(in the rows, 128 means zero)
Known rows, with every step that occurs
tabamu toge: [137 120 162 153  93  92 157 168  77 165 148 149 134 122 112 108 143  82
 157 117 134 141 127  84 123 137 143 148 122 111 113 131 139 127 112  84
 119 106  84 164 132]
bobe bobunu zevi dulenam potum luzo: [142 118 134 131 117  85 125 169 137 115 147 164 166  96 147 111 138 123
 114 154 131  77 120 119  89  75 168 122 119 102 127 118 116 195 141  73
 153 143  55 125 159]
dulenam potum luzo: [103 106 150 157  64 100 162 156  95 132 165 133 149 131 135 111 153  98
 119  98 137  98  57 142 120  93 189 136 124 110 130 134 149 165 161 107
 154 103  53 127 179]
bobunu zevi dulenam potum: [138 121 132 136 119  94 147 144 124 132 145 182 165 107 154 144 143 126
 120 148  90 122  72 132 136 104 172 158 115 105 141 130 141 197 146  84
 132 121  67 109 172]
dulenam bobe buto potum luzo: [ 55  77 172 196  47 124 164 155  90 156 140 109  98 114  38 112 147 102
  97 126 131 132  88 112  37  99 150 157 167  92 101 117 115  82 149 146
 124 135  86  90 149]
toge bobe: [133 138 150 157  87 119 159 145  75 133 160  82 148 124 165 134 145  99
 161 112 129 137  91 142 154 125 139 135 116 160 128 122 115 113 157 105
 161 127 103 144 112]
toge bobe bobunu zevi dulenam: [171 148 134 129 143 105 120 158 116 113 137 113 165  91 179 136 129 124
 153 168 128 112 154 120 127 110 117 120 106 149 126 108  81 142 132  67
 153 162 107 141  87]
potum bobunu tabamu: [104 122 191 107  56  84 177 129  97 156 136  95 130 167 122 110  87 110
 136 112 118 120  82 134 126 105 140 124 161 134 127  98 132  93 146 128
 148 130 103 126 102]
buto bobe luzo: [129 134 150  77 106  74 143 125  38 137 138  91 150 102 108 157 140 106
 149 126 131  99 118 128 111 107  74 115 155 114 122 130 118 139 127 112
 164 161 168 127 116]
bobe bobunu zevi toge: [129 113 135 113 128  75 123 146 117  76 145 126 150  75 133 114 120 137
 107 183 114 106 158  99 100  56 101 109 112  86 145  96 124 137 123 107
 183 140 132 137  86]
buto zevi: [117 135 146 101  98 100 149 145  78 155 147  94 149 122 127 150 145  97
 149 137 149 132 112 133 126  94 124 150 136 122 141 140 133 131 159  94
 150 136 125 138 148]
dulenam bobe bobunu zevi luzo: [ 96 107 174 119 111  87 131 126 108 124 127 105 113 101  99 126 124 145
 130 148 131 112 138  79  80 106  70  92 161  95 106  91  95 173  81  96
 159 164 155 128  96]
buto tabamu toge: [164 117 173 181  90  90 149 165  65 166 154 150 114  80 100  97 143  80
 127 120 120 141 146  88 123 146 145 155 132 110  80 118 143 138  86  68
  98  98  70 162 126]
zevi toge bobe bobunu tabamu: [186 152 152 126 111 122 131 125 119  80 151  88 166 147 180  82 110 105
 130 120 137 120 123 153 158 130  89  90 141 137 110  79 119  90 154 143
 209 134 136 141  26]
bobunu tabamu: [139 132 178 133  86  95 154 138 116 149 135 113 126 154 142 103 105 100
 132 106 123 136  93 136 140 127 131 116 152 127 110 108 146 118 136 140
 158 118 104 143 103]
potum toge bobe buto: [105 156 135 170  67 104 179 143  80 128 147  98 116  97 153 137 183  88
 154 107 145 140 100 168 121  94 148 105  70 163 110 111 149 108 179 153
 147 136 117 155 112]
bobe bobunu zevi dulenam potum toge: [164 151 122 117 120  90 141 133 154 125 135 193 134 110 167 117 178 119
 122 145 132  94 133 124 127  86 153 105  73 114 123 133 149 217 127  56
 145 137  93 149 146]
zevi toge bobe: [142 128 147 155  99 119 149 136  83  80 178  94 176 111 160 126 139 103
 138 129 119 128  95 156 168 110 124 140 117 140 135 111 124 105 170 130
 194 122 110 127  85]
tabamu dulenam bobe buto: [ 37 117 145 159  74 115 186 160  66 144 130  90 114 114  55 104 154 118
 146 145 112 162  49 105  74 126 138 145 157 122 125  78 143  78 142 159
 105 144 114 132 147]
bobunu tabamu dulenam potum luzo: [116 117 170 136  63 113 172 170 101 154 156 106 137 181 134  67 139 107
 126  88 137 134  41 131 124 111 156 131 158 121 110 108 163 122 152 127
 143 117  56 117 170]
bobunu zevi dulenam: [134 118 157 139 124  84 130 163 115 133 139 148 155  85 124 141 124 123
 130 168 105 125 125 115 118  91 147 152 125 119 133 124 115 162 132  90
 136 143  79 123 140]
tabamu toge bobe luzo: [166 133 169 140 102 107 163 144  29 161 158 123 154 125 154 139 158  90
 164  95 132 126 130 105 143 164  81 124 129 132  95 132 111 110 113  72
 140 125 119 140  83]
potum toge: [126 136 161 139  72  92 163 141 107 144 150 130 106 120 129 116 178  93
 141 110 145 119 120 134 136  88 148 114  87 138 116 139 160 157 135 100
 156 119 102 169 138]
buto tabamu luzo: [155 116 139 173  94  87 160 113  88 141 163 154  85  56 128 102 123  79
 127 152  89 118 101 126 157 118 163 165 110 131 127 113 142 139 120  97
 110  90  52 144 133]
bobe bobunu: [137 138 150 118 101  98 133 146 103 131 126 112 125 117 137 104 134  97
 140 150 136 103 131 108 112 119 123  98 120 121 123 116 128 137 120  84
 162 135 126 170  97]
bobunu zevi: [ 99 108 149 138 105  72 152 156  94 138 148 115 126  91 127 145 124 130
 130 154 112 133 123 101 107  62 139 140 111 111 143 127 127 139 125 104
 136 131 102 132 146]
buto zevi dulenam tabamu toge bobe: [190 154 137 124 128 128 134 133  63 168 179 123 196 156 160 146 165  79
 219 121 149 151 128 144 155 123 139 215 121 138 122 161 104 109 185  50
 131 140  99 154 139]
buto tabamu toge bobe bobunu: [200 147 156 174 104 111 138 160  67 147 152 117 120  86 146  87 146  79
 151 121 144 134 174  95 133 166 119 127 112 140  72  99 110 122  90  47
 115 120  96 178  72]
zevi dulenam bobe bobunu tabamu toge: [174 152 177 137 122 116 145 147 149 160 119 175 143 164 101  63 117  90
 152 114 144 119 138  83 115 202 120 119 191 120  80  80 109 135  85  94
 118 125  84 170  74]
bobe luzo: [130 115 177 108  94  84 148 128  56 144 141 125 134 112 130 142 140 104
 124 131 109 104 100 125 132 130  87 103 141 105 112 129 136 135 115  97
 165 134 138 127  99]
toge bobe bobunu: [152 150 142 132 104 119 143 145  88 118 139  82 143 122 177 115 139  99
 158 129 145 116 128 127 135 133 118  98 107 153 125 110 105 117 138  82
 164 142 129 165  76]
tabamu toge bobe: [151 135 152 169  94 117 168 166  62 156 162 115 152 130 154 120 152  84
 177  96 145 150 124 101 144 151 139 151 111 149 115 128 117 108 131  84
 127 112  85 159 115]
bobunu zevi toge bobe: [125 113 133 151 117  97 148 140  90  82 183  92 169  82 161 147 127 136
 129 144 113 138 120 135 140  63 118 149 104 131 148 108 114 115 165 129
 180 133 106 110 102]
dulenam bobe bobunu: [ 96 128 150 129  91 107 153 133 120 128 136 110 118 131  98 100 139 111
 141 137 136 105 111  95 101 134 129 104 151 118 122  95 114 141 104  96
 144 133 123 166 106]
dulenam tabamu: [120 113 156 130  87  92 134 119  80 148 164 110 130 138 137 116 143 101
 169 135 107 129  86 141 136  80 161 160 114 106 136 146 144 118 159  96
 158 123 114 158 143]
potum toge bobe luzo: [152 148 165 121  80 102 165 118  63 140 165 102 125 123 175 151 188  99
 145  90 144 108 115 154 161 120  86  93  87 160  95 138 136 143 136  89
 175 140 138 141  91]
bobunu zevi dulenam bobe luzo: [112 102 172 117 128  82 143 124 101 137 145 155 143  93  98 164 133 143
 116 156  94 102 110 104 107 124  96 141 170 106 117 111  95 171  95  94
 133 154 110  99 119]

Rows
[ 27 115 175 123  45  97 213 139  76 156 123  70 113 164  49  90 104 130
 144 127 108 155  32 115  67 122 131 140 192 133 123  50 137  37 149 175
 101 151 110 113 118]
potum bobunu tabamu dulenam bobe buto
[167 143 136 113 109  93 153 103 137 139 125 149  98 133 164  78  94  83
 153 138 125 104 115 115 144 128 129  99 126 133 142  94 136 117 123 124
 144 108  88 161  78]
bobe bobunu tabamu luzo
[132 138 128 131 119  93 139 153  98 121 144  81 137  95 175 135 132 133
 150 146 136 125 148 108 110  81 110 107  93 143 136 106  91 121 130  84
 149 155 128 150  90]
toge bobe bobunu zevi
[137 110 150 129 125  81 115 130 108 141 154 143 155 108 142 136 131 126
 159 171  89 131 112 136 125  58 161 186 111 104 138 142 121 148 153  84
 143 144  93 136 154]
bobunu zevi dulenam tabamu
[ 48  79 174 186  42 140 171 174  66 169 135  87  95 130  24  86 159 115
 110 140 132 160  76  95  30 102 133 170 172 100 106 112 121  52 146 138
 106 148  90  90 169]
tabamu dulenam bobe buto potum luzo
[128 126 141 103 111 104 142 130  82 100 167 104 176 112 117 138 136 102
 128 149 139 123 112 148 138  77 110 151 141 102 148 127 142 125 174 122
 185 130 132 122 126]
buto zevi toge
[ 98 116 175 164  74 113 168 151  74 151 156  90  92 102  59  85 156 117
 122 144 106 154  77  96 119 139 136 164 168 135  92  84 132 123  92  96
  97 125  84 137 150]
buto tabamu dulenam bobe
[192 141 155 160 116 124 132 139  76 157 168 145 180 148 165 114 158  81
 208 118 119 147 115 134 159 145 160 196 112 140 112 150 106 112 163  63
 134 125  75 164 122]
zevi dulenam tabamu toge bobe
[122 112 127 199 108  84 144 142  65  73 173  91 140  11 127 142 124 128
  92 168  85 153 117 154 107  65 127 150 110 116 109  69 131  95 159 164
 145 139 105  97  81]
bobunu zevi toge bobe buto tabamu
[106 122 198 100  86 111 176 120  76 165 134  93 114 173  94  95 134 128
 130 107 114 141  62 103 126 161  63 114 207 121  93  85 133  98  95 131
 136 145 135 112 100]
bobunu tabamu dulenam bobe luzo
[116 122 139 113 116  77 133 156 114 127 129 115 120  92 137 123 123 130
 130 170 129 114 158  91  90  71 116 100 108 107 139 113 115 144 107  81
 144 147 129 154 113]
bobe bobunu zevi
[118 138 136 188  89 108 178 168  49 150 147 119 146  96 133 127 150  82
 172 111 136 164 112 119 105 145 143 142 108 137 110 103 130  73 157 133
 113 124  96 153 106]
tabamu toge bobe buto
[140 117 158 156  88 108 142 162 114 129 162 166 179 127 137 109 153  90
 125 115 128  87  62 154 131 121 194 152 134 116 115 136 139 181 170  93
 158 117  30 120 176]
zevi dulenam potum luzo
[127 100 165 217  60 135 164 188  47 175 151 115 130 113 102 111 157  78
 138 106 153 157 137 105  59 118 137 167 122 116  87 139 106  49 159 111
 117 128  72 108 126]
tabamu toge bobe buto potum luzo
[185 140 182 129 100 107 164 130  58 173 148 119 150 157 170 120 124  89
 157  70 133 141 122 117 154 180  65 110 156 141  79 111 118  94 110 110
 145 123 121 131  56]
bobunu tabamu toge bobe luzo
[150 125 109 204 101 104 166 103  66  74 179 130 128  16 141 115 120  86
 122 160  79 133  84 170 151 111 149 165 101 137 127  72 144  78 177 174
 141 101  70 114  75]
zevi toge bobe buto tabamu luzo
[ 65  98 162 110  76  59 173 152  80 145 149 101 130 106 107 151 107 140
 134 155 104 118 110 102  91  44 150 148 119 120 159 114 115 111 137  89
 127 143  98 119 143]
potum bobunu zevi
[171 152 112 135 136 116 135 140 125 112 143 145 176 111 205 140 147 126
 144 145 116 111 104 135 144 120 141 128  99 132 135 114 104 178 149  63
 148 143  95 123 115]
toge bobe bobunu zevi dulenam potum
[167 166 161 114  97 133 150 157  92 141 124  55 137 175 177  71 131 109
 165 124 145 150 109 120 144 147  86  96 143 166 103  85 119  71 134 108
 157 152 132 159  70]
toge bobe bobunu tabamu dulenam
[128 141 136 140  67  99 177 122 113 146 156 162 115 140 156 121 195  92
 128  91 131 114  69 148 154 100 175 120  75 125 123 147 185 193 151  92
 152  99  90 153 170]
dulenam potum toge
[162 142 136 131 114 123 133 133  96  67 161  93 174 108 167 104 137 105
 139 143 133 106 128 138 149 117 103 106 112 135 129  97 111 105 154 110
 204 134 132 148  50]
zevi toge bobe bobunu
[ 91 139 128  99  81  98 179 124  70 144 129 144 187 125 116 164 138 105
 141 153 115 110  38 174 105 106 170 168 144 105 151 116 148 125 215 112
 130 149  99  97 160]
bobe buto zevi dulenam potum bobunu
[133 131 144 188  92 122 157 154  36  86 163  68 144  54 113  94 152 112
 114 163  92 169  83 156 125 118 116 159 127 133  95  63 146  57 168 156
 147 139 108 112  85]
zevi toge bobe buto tabamu dulenam
[126  83 191 166  56 124 140 164  88 164 150 111 116 132  96 106 146  95
 106 127 139 121 124 110  89  83 139 154 140 105 108 160 115 107 140  82
 153 125  79 103 155]
buto potum luzo
[136 108 149 123 124  87 140 118  57  79 176 100 170  78 164 166 130 144
 117 145 102 116 121 135 141  77  61 121 121 112 134 110 111 117 140 119
 193 148 141  85  71]
bobunu zevi toge bobe luzo
[178 144 171 127 104  97 144 157 117 165 121 147 123 156 135  66 113  84
 154 109 149 131 159  82 114 162 109  94 150 111  91  98 133 112  93  95
 134 117 109 178  74]
bobe bobunu tabamu toge
[156 163 140  79 111  86 133 135 107 134 116  76 137 139 128  93 105  98
 155 119 157 113 139 124 103 113  95  87 164 128 115  94 116 123 130 129
 167 157 156 163  87]
buto bobe bobunu tabamu
[ 31  99 151 140  88  71 182 140  98 132 133 127 141  83  52 153 105 148
 131 173  89 116  79 117  51  83 167 166 159 115 142  75 105 107 155 140
  97 161  87  97 138]
potum bobunu zevi dulenam bobe buto
[ 93  83 174 184  49 114 146 173  72 156 131 116 111 102  78 113 143  91
  98 140 130 131 113 128  46  82 146 149 136  89 104 139 129  73 164 135
 142 136  93  97 143]
bobe buto potum luzo
[ 91 109 176 118  87  97 164 112  74 143 146 121 123 125  92 143 141 116
 123 119 109 103  81 112 119 146  92 117 169 112 112 109 123 142 100 107
 149 133 134 121 107]
dulenam bobe luzo
[ 74  87 153 110  89  62 167 139  84  95 168 113 158  94 101 140  99 148
 118 170  98 110 113 115 103  30 137 151 123  97 167 100 121 106 151 115
 166 134 105 102 118]
potum bobunu zevi toge
[157 137 122 115 135  95 132 145 136 121 126 179 160 109 167 125 138 127
 122 166 107  97 106 118 122 109 148 124 110  98 136 120 131 199 128  65
 144 136  93 128 135]
bobe bobunu zevi dulenam potum
[119 120 159 168  53 116 161 133  92 168 116 138  78 110  98 120 185  88
 105 131 128 149 120 135  89  89 131 127  90 104  96 149 162  99 156 122
 140 134 130 122 133]
bobe buto potum toge
[165 134 167 170  59 144 162 129  94 167 151 102 100 146 157 126 195  90
 133  99 144 148 130 138 150 106 123 141  82 154 100 171 127 111 153  70
 158 125 118 124 122]
buto potum toge bobe
[152 137 129 146 126  92 150 172  83 142 151 117 142 101 161 121 139 113
 168 136 153 142 181  68 102 109 110 121  95 132 124 115  91 113 103  59
 120 134 105 165  95]
tabamu toge bobe bobunu zevi
[102  98 160  95  96  70 164 113  39  86 182  85 178  92 142 173 108 154
 119 151  93  99 111 136 129  60  73 133 128 118 146 101  96  86 151 105
 189 158 134  73  68]
potum bobunu zevi toge bobe luzo
[138 165 125 134 121 125 147 147  69 132 139  96 191  97 148 170 147  88
 168 147 141 141  92 180 123 124 128 159 133 152 127 113 111  97 211 135
 145 161 120 121 116]
toge bobe buto zevi dulenam
[115 123 163 194  89 105 152 138  98 128 128 145 121  53  58 116 136  98
 104 158  91 128  82 144  95 162 167 164 171 116  75  70 132 139 131 138
  98 136  77 127 116]
zevi dulenam bobe buto tabamu
[153 127 146 161  95 112 150 137  54 163 182 113 150 153 163 117 161  87
 209 100 131 157 111 122 146 118 154 182 100 133 120 149 122  93 157  72
 132 113  96 168 124]
dulenam tabamu toge bobe
[159 169 140 135  89 112 151 136 105 129 150  92 119 124 178 109 182  90
 159 111 169 106 151 138 145 106 123  80  69 169 110 121 125 139 140  80
 170 142 129 182  87]
potum toge bobe bobunu
[ 98 125 189  97  55  95 184 152  73 162 133  75 128 182 107  84 104 122
 150 126 115 144  70 114 122 110 121 136 167 141 129  92 139  60 140 114
 132 140 101 128 122]
potum bobunu tabamu dulenam
[146 156 147 112  74 125 185 120  46 150 162 111 135 157 183 129 219 109
 147  84 127 127  55 148 175 132  94 107  90 154 106 135 163 143 142  70
 155 134 127 123 136]
tabamu dulenam potum toge bobe luzo
